Each row comes from the steps of one path. Every step used is in the known rows, and no mark comes twice. Write the path behind each row, first mark first.
Known rows:
Y H J: [  6   9  16 -10   4  -4   6  -4  10   1 -11   7 -12   3  -7  11  12  -7
  12   1]
Q H Y L X: [  3   5 -12 -20  21  15   8  -9   9   2 -12   0 -12 -16 -16  10  -7  -9
 -14 -10]
X R Y: [ 22  -9  27   6   3  -2  18   1  -2  -8   1  -4  10  12  14 -25   0  19
  12   4]
R Y L: [ 16  -5   4 -13   8 -15   1  -1   2   5  -6  -1  -2  12  12 -15   7  -8
   1  -4]
X R: [  6  -4  16   8   7   9   9  -3  -6 -12  -1  -9  -4  -2   6 -15   7  22
   3  13]
H Y L Q: [  9  -1  12 -45  23   6  -8  -2 -15   3 -15  -3  -4 -11  -7  12   5 -14
  -3 -13]
L X R J: [ 11  -1  16  14  11   7  16  -3  -6   4  -9   7 -10 -22  23  -5   6  14
  -3   1]
X R J H Y L Q: [ 15  -3  33 -33  32   9  -1   0 -18   7 -13   1  -9 -12  -1   7   6  -6
  -4  -9]
H J: [ -1   8  10   3  -3  -8  -2  -7   5  -2   2   6 -18   2  -3   8   6  -2
   9   1]
Q H: [ -5   6  11  14  21   3   7  -1   6   0  18   5  -4   5 -13  10  -7  10
   8   8]
L Q H J R X: [ 11  -5  29  -3  18   4   0   6  -4 -21   1   1 -18  -8  -8  20  -6 -18
  11 -23]
H J R: [  5   7  22   5 -12  -5  -3  -4   2 -13   2   5  -7  -8  -7  22  -4 -16
   5  -3]
L X R Y H: [ 27  -8  19 -14  12  12  27   4   7  -4 -19   0  14   1   3 -13   2   7
   9  -2]
J R Y L Q H: [ 13  -2  30 -10  35   0   3   2  -6  -3  12   4   2   0 -10  19 -10  -6
  14  -3]
L X R J H Y: [  9   4  27  -8  10  18  18  -1   2   5  -8   8  -5 -13 -14   4 -10   1
 -16 -11]
R J H: [ 2 -1 22 14  9 -1  4  7  1 15  8 16 -6  1  0  4 -7 -4 -7 -5]
H Y L X R: [ 12  -3   2 -15  14  20  11 -10  -1 -10 -17 -11 -11 -18  -1 -11   3  10
 -11   2]
Q H Y L: [  1  10   6 -20  20  -1   2  -8   3   3  -5  -3 -13   2 -14   7   5  -6
  -7  -1]

Write each row's path:
[  8   6  30  -7  28  -9   3  -5   2   2  11  10 -18   7  -8  15   1  -1
  21   0]
R Y L Q H J
[ 11  -7  -2  -5  17  16   8  -8  -2 -10 -13 -10 -12 -17   7 -14   4  13
  -8   7]
Y L X R
[12 -5 31 -8 44  4  8  0 -7 -2 11 -1 -4  3 -3  3 -3 12 16  6]
X R Y L Q H
[ 18   3  37  10  -1 -11  13   1   8  -9  13  10   5   9  -4  11 -13  -6
  17  -5]
Q H J R Y
[  8  -6  20  10  22   8   9   1   0   9  -1  10 -15  -9   6  -6  -3   3
 -12  -1]
Y L X R J H
[ 11   8  26  -6  -7  -2   2  -2   5 -11  -9   6  -2  -7 -12  24   0 -19
   8  -3]
Y H J R
[ 19   0  18 -10   1 -18  -1  -3   2  -4  -6   3  -5   7   8   1   4 -16
   6  -6]
H J R Y L
[ 13  -5  25 -10  23  -1  -5   4  -5 -20  -4  -1 -24  -7  -5  18  -1 -22
   9 -23]
Y L Q H J R X
[ 20   0  43  -1   8  -7  11   2   0  -8  11  11   6   5  -6  16 -15  -9
  21 -10]
L Q H J R Y
[ 21  -5  25   2  -9  -7  11   5   1  -9   3   4  18   6   3   0 -13  -9
   8  -9]
J R Y
[ 11  -5  18   1  -1  -2  -1   4   0 -23  -7  -2 -18  -5   0   9  -1 -20
   4 -24]
H J R X
[ 11   7  23   4  24   7  18  -7  -3   7  -9   5 -17 -20  12   0   8  12
  -7   1]
Q H Y L X R J
[  6  -6  24  17  18  11  13   4   1   7   4  13  -8 -10   2  -4  -8   7
  -8  -1]
L X R J H
[  0   0  16 -12  40   4  -2   0  -7   3  11   3  -9  -2 -11  17  -3   0
   9   2]
Y L Q H
[  7   6  35  -5   8  10  14   0  -1   6  -4   7  -4  -3 -11   1  -4   3
 -10  -7]
X R J H Y
[ 21   1  24  -9   7   3  20  -4  12  -5 -15   5  -6   0  -1  -3   6   3
  16  -1]
L X R Y H J
[  7   1  -5 -20  15  11   7  -5   6  11 -17   8 -13 -19  -7   7  -6 -16
 -21 -16]
R J H Y L X
[ 19  -7  15  -9  13  -9   5  -3  -2  -2  -7  -7  -4  10  17 -23  11   7
   4   4]
X R Y L
[  4   3   7 -26  12   2  -3  -3   3   5 -11  -1 -10   4 -16   1   2 -15
 -15  -7]
J H Y L
[ 11  -6   8 -11  19  23  12  -7   2  -9 -12  -7 -11 -14 -10 -11  -3   8
 -14   1]
J H Y L X R
[ 11  -2  25 -37  27   4  -5   2 -15  13 -12   6  -7 -11  -5  14   2 -17
  -6 -16]
R J H Y L Q
[  3   9  25 -24  24  13   9  -2  -4   1   2   2   1  -5 -26  21 -10  -1
   3  -8]
L Q H Y
[ 17  -4  -2 -13   4   0   6  -6  10  -4 -12   5  -8 -12   0   5  -7 -18
  -4 -13]
H J R Y L X
